What can hang from each mark
Q866: Q367
Q718: Q486
Q367: Q572 Q785 Q866
Q792: Q572
Q572: Q367 Q427 Q792
Q427: Q486 Q572 Q898
Q486: Q427 Q718
Q785: Q367

Known rows, with every way that one mark hangs from another
Q866{Q367}: [ 0.822,  0.795,  1.080, -1.908,  2.379, -1.251,  1.002,  1.489,  0.181,
 -1.472, -3.753,  1.248, -0.095, -2.262,  0.926,  2.427,  0.816, -3.041,
 -0.941, -0.737, -1.828]
Q792{Q572{Q427}}: [ 1.241,  0.362, -0.173,  0.797,  2.112, -2.276,  1.666,  0.112, -0.928,
 -3.362, -2.795, -0.494, -0.332, -0.444,  3.337,  0.569,  0.349, -0.599,
  0.839, -0.979,  1.841]
Q718{Q486{Q427{Q898}}}: [ 0.172,  0.812,  1.191, -2.762,  1.053, -2.944,  3.542, -2.194,  0.252,
 -1.332, -1.852,  0.594,  1.454, -2.876, -1.055,  1.695, -2.137, -0.121,
  0.650, -0.433, -0.586]
Q785{Q367{Q572{Q427{Q486} Q792} Q866}}: [ 4.274,  1.998,  2.814, -0.570,  1.054, -0.817,  0.937, -1.394,  2.826,
 -1.776, -1.453, -0.573,  1.257, -0.522,  0.454, -0.244, -0.344,  0.823,
  1.746, -2.951,  1.682]
Q367{Q572{Q427{Q898}} Q785 Q866}: [ 2.665,  2.189,  1.952, -1.664,  3.423, -2.330, -0.512,  0.156,  0.612,
 -0.527, -2.858, -0.515,  2.630,  3.270, -0.245, -1.174,  1.775,  0.881,
  1.568, -5.199,  3.785]
Q367{Q572{Q427 Q792} Q785 Q866}: [ 3.444,  2.948,  2.801,  1.233,  2.709, -1.541, -1.737,  0.475,  0.245,
 -1.238, -2.258, -0.311,  1.594,  2.343,  0.968, -1.269,  1.962,  1.223,
  1.614, -5.894,  3.921]
Q367{Q572{Q427{Q486 Q898} Q792} Q785 Q866}: [ 2.642,  1.348,  1.535,  0.155,  1.595, -1.802, -0.823,  0.249,  1.053,
 -0.023, -1.462, -0.997,  1.808,  2.190,  0.273, -1.024,  1.035,  1.828,
  1.813, -4.889,  3.862]
Q572{Q367{Q785 Q866} Q427{Q486{Q718} Q898} Q792}: [-0.124, -0.235,  1.711,  5.825, -0.747, -0.354, -0.258, -0.988,  1.345,
 -0.325,  1.031, -1.342, -1.791, -1.824,  2.083,  0.770, -1.361,  1.050,
  0.054, -1.108,  0.406]
Q486{Q718}: [ 0.844,  1.868,  1.056, -0.533,  1.162, -2.027,  1.703, -0.852, -1.179,
 -2.084, -2.379,  0.133,  2.068, -0.191,  0.122,  1.822,  1.147, -1.680,
  0.223, -0.449,  0.235]
Q785{Q367{Q572 Q866}}: [ 4.260,  2.436,  2.718, -3.610,  2.509, -1.069,  1.448, -1.408,  2.928,
 -1.773, -2.997,  0.229,  2.463,  0.209, -0.693, -0.243,  0.347, -0.121,
  1.242, -2.885,  1.265]
Q572{Q367{Q785} Q427 Q792}: [ 1.048,  2.030,  3.267,  7.050,  0.415, -0.098, -1.428,  0.283,  0.010,
 -2.836, -0.706, -0.675, -4.336, -2.725,  3.274,  0.402,  0.112,  0.296,
 -0.559, -2.751, -0.407]
Q572{Q367{Q866} Q427{Q898} Q792}: [ 0.018,  0.141,  2.228,  6.797, -0.555, -1.115, -0.663, -1.172,  1.448,
 -2.034, -0.457, -0.233, -3.751, -3.161,  3.260,  0.857, -1.248,  0.359,
  1.051, -1.289, -0.674]
Q427{Q486{Q718} Q572{Q367{Q785} Q792}}: [ 1.362, -0.680, -1.674, -0.005, -1.089, -1.509,  1.029,  0.500,  1.806,
 -0.609,  0.135, -1.067,  0.044, -1.701,  0.292,  2.805, -1.262, -0.277,
 -1.924,  1.874,  0.778]
Q486{Q427{Q572 Q898} Q718}: [-1.694,  1.540, -0.810, -2.094,  1.406, -3.651,  1.998, -1.179, -1.831,
 -0.793, -0.646,  0.356,  3.060,  0.532, -1.398,  2.423,  0.137,  0.043,
  0.079,  1.582,  1.979]
Q718{Q486{Q427{Q572{Q367{Q785 Q866} Q792} Q898}}}: [ 0.492,  0.342,  0.761, -1.824,  1.112, -2.787,  2.411, -1.776,  1.188,
 -0.796, -1.010,  0.408,  0.746, -2.743, -1.059,  1.697, -2.742,  0.285,
 -0.244, -0.070,  0.206]
Q866{Q367{Q572{Q427{Q898} Q792}}}: [ 0.923,  1.032,  0.691,  0.406,  1.829, -1.289,  0.215,  2.092, -0.703,
 -1.410, -2.831,  1.279, -1.025, -1.559,  1.026,  1.532,  0.561, -1.571,
 -0.400, -1.927, -0.091]
Q792{Q572{Q367 Q427}}: [ 0.667,  0.288, -0.049,  2.099,  2.189, -1.143,  1.591,  0.099, -0.385,
 -3.467, -2.577,  0.086, -1.520, -1.675,  3.887,  0.745, -0.400, -0.609,
 -0.347, -0.260,  0.836]
Q367{Q572{Q427{Q486} Q792} Q785 Q866}: [ 3.487,  2.174,  2.112,  0.501,  1.855, -1.407, -1.110,  0.456,  0.843,
 -0.645, -1.616, -0.749,  2.138,  2.095,  0.883, -0.955,  1.449,  1.671,
  1.603, -5.286,  3.877]
Q785{Q367{Q572{Q427{Q486{Q718} Q898} Q792} Q866}}: [ 3.424,  1.553,  2.248, -0.501,  0.827, -0.957,  1.355, -1.678,  2.359,
 -1.269, -0.858, -0.653,  1.608, -0.031, -0.320, -0.144, -0.598,  0.857,
  1.547, -2.282,  1.911]

Rows
[ 1.522,  1.676,  1.001, -1.059,  2.820, -1.245,  0.570,  2.164, -0.707,
 -1.832, -3.535,  1.421,  0.207, -1.022,  1.111,  1.722,  1.067, -2.045,
 -0.717, -2.014, -0.035] => Q866{Q367{Q572{Q427}}}
[ 1.397,  0.929,  1.161,  1.657, -0.344, -2.226,  1.621, -0.614, -0.179,
 -2.181, -0.875, -1.510,  0.818, -0.961,  1.993,  1.836,  0.112, -0.362,
  1.126, -0.853,  0.543] => Q572{Q427{Q486{Q718}}}
[ 0.107, -0.994, -1.339, -0.140, -0.095, -2.886,  0.149,  0.401,  2.146,
 -0.751, -1.484, -0.790, -3.011, -1.628, -0.384,  1.724, -1.128, -0.659,
 -1.079,  0.869,  0.150] => Q427{Q572{Q367{Q785} Q792} Q898}
[ 0.162, -0.155,  0.227,  1.045, -0.730, -2.786,  2.123, -0.949,  0.131,
 -1.248, -0.574, -1.832,  0.345, -0.750,  1.124,  1.760, -0.473, -0.132,
  1.334, -0.135,  0.464] => Q572{Q427{Q486{Q718} Q898}}
[ 1.069,  1.510,  1.244, -0.088,  2.834, -0.873, -0.447,  2.591, -0.936,
 -0.787, -2.810,  0.665, -0.844, -0.343,  0.329,  0.708,  1.230, -1.317,
 -1.102, -3.117,  0.617] => Q866{Q367{Q572{Q427{Q898} Q792} Q785}}
[ 1.138,  2.129,  2.915,  3.574,  1.971, -0.626, -0.138,  0.094,  0.281,
 -2.730, -1.858, -0.654, -2.348, -1.550,  2.445,  0.569,  0.407, -0.435,
 -0.858, -2.262, -0.493] => Q572{Q367{Q785} Q427}
[ 0.284, -0.459,  1.842,  5.328, -0.777, -0.521, -0.446, -0.782,  2.163,
 -0.526,  0.464, -1.461, -2.648, -2.260,  2.433,  0.525, -1.433,  1.197,
  0.375, -1.600,  0.039] => Q572{Q367{Q785 Q866} Q427{Q486 Q898} Q792}
[-0.020, -0.955, -0.815,  0.923,  2.036, -1.070,  1.916, -0.437,  0.404,
 -1.271, -1.367, -0.772,  0.428, -0.134,  2.527,  0.375, -1.014,  0.195,
 -0.427,  0.028,  1.977] => Q792{Q572{Q367{Q785 Q866} Q427{Q486{Q718} Q898}}}
[ 2.341,  1.547,  1.426,  0.545,  1.593, -1.706, -0.612,  0.066,  0.510,
  0.130, -1.056, -0.937,  2.417,  2.535,  0.007, -0.903,  1.002,  1.644,
  1.499, -4.471,  4.069] => Q367{Q572{Q427{Q486{Q718} Q898} Q792} Q785 Q866}
[ 2.696,  1.932,  0.609, -0.988,  0.878, -2.227,  1.160,  0.551,  0.038,
 -2.344, -2.524, -0.126,  1.398,  0.275,  1.154,  0.653,  0.831,  0.396,
  1.267, -2.752,  1.976] => Q367{Q572{Q427{Q486}}}
[-0.515, -2.576, -3.257, -0.477, -2.483, -2.679,  2.134, -0.297,  2.415,
  0.323,  0.502, -1.190, -0.807, -2.276, -0.485,  3.187, -2.637, -0.236,
 -1.155,  3.590,  0.138] => Q427{Q486{Q718} Q572{Q367 Q792} Q898}
[-0.340, -2.137, -3.176, -3.213, -0.657, -2.721,  2.585, -0.087,  2.479,
  0.843, -0.307, -1.617,  0.801, -0.634, -1.642,  2.783, -2.003, -0.573,
 -1.815,  3.077,  0.600] => Q427{Q486{Q718} Q572{Q367{Q785}} Q898}
[-2.191,  2.238,  0.808, -1.249,  1.605, -2.632,  2.273, -1.733, -2.489,
 -0.855, -0.966,  0.732,  3.285,  0.260, -0.965,  1.680,  0.639,  0.121,
  0.725,  0.392,  1.101] => Q486{Q427{Q898} Q718}
[ 1.604,  1.931,  1.300, -1.595,  3.227, -0.536, -0.315,  2.656, -0.598,
 -0.803, -3.522,  1.287,  0.040, -0.444, -0.003,  0.861,  1.704, -1.715,
 -1.489, -3.113,  0.325] => Q866{Q367{Q572{Q792} Q785}}
[ 1.099,  1.094,  0.833, -2.308,  1.239, -2.670,  3.056, -1.596,  0.718,
 -1.976, -1.682,  0.898,  1.069, -3.359, -0.455,  2.422, -2.484, -0.323,
 -0.512,  0.368, -0.376] => Q718{Q486{Q427{Q572{Q367}}}}
[-1.300,  0.991, -0.221, -0.480,  0.601, -3.023,  0.917, -0.695,  0.189,
 -1.241, -1.048,  0.613, -0.436, -1.789,  0.180,  1.989, -0.627,  0.602,
  0.185,  0.904,  0.524] => Q486{Q427{Q572{Q367 Q792} Q898}}
[ 1.160,  0.880,  2.288,  3.728,  0.105, -0.383, -0.498, -0.832,  2.037,
 -2.122, -1.894,  1.019, -1.950, -3.390,  2.654,  1.144, -0.412, -0.498,
  0.325, -1.263, -1.320] => Q572{Q367{Q866} Q792}
[ 4.290,  2.481,  3.219, -0.086,  1.627, -0.956,  0.523, -1.330,  2.336,
 -2.272, -1.849, -0.237,  0.867, -0.303,  0.439, -0.426,  0.024,  0.579,
  1.707, -3.401,  1.624] => Q785{Q367{Q572{Q427 Q792} Q866}}
[ 0.801,  0.639,  0.352,  1.777,  2.897, -0.867,  1.159,  0.462, -0.590,
 -3.010, -2.536, -0.320, -1.306, -0.780,  3.313,  0.158,  0.041, -0.399,
 -0.777, -1.050,  1.354] => Q792{Q572{Q367{Q785} Q427}}
[ 0.097, -2.344, -3.654, -4.260, -1.430, -4.100,  3.080, -0.386,  2.081,
  0.470, -0.581, -1.764,  1.795, -0.335, -1.622,  3.171, -1.653, -0.754,
 -0.116,  3.196,  1.092] => Q427{Q486{Q718} Q572 Q898}
[-0.073, -2.391, -2.865, -3.425, -0.399, -2.812,  2.323, -0.496,  3.072,
  1.226, -0.271, -1.468,  1.680, -0.191, -1.459,  2.617, -2.052, -0.467,
 -1.298,  2.820,  1.014] => Q427{Q486{Q718} Q572{Q367{Q785 Q866}} Q898}
[-0.183, -1.338, -1.118,  1.328,  1.354, -1.395,  2.411, -0.736,  0.502,
 -1.678, -1.348, -0.310,  0.259, -0.944,  3.052,  0.902, -1.429, -0.026,
  0.065,  0.871,  1.456] => Q792{Q572{Q367{Q866} Q427{Q486{Q718} Q898}}}
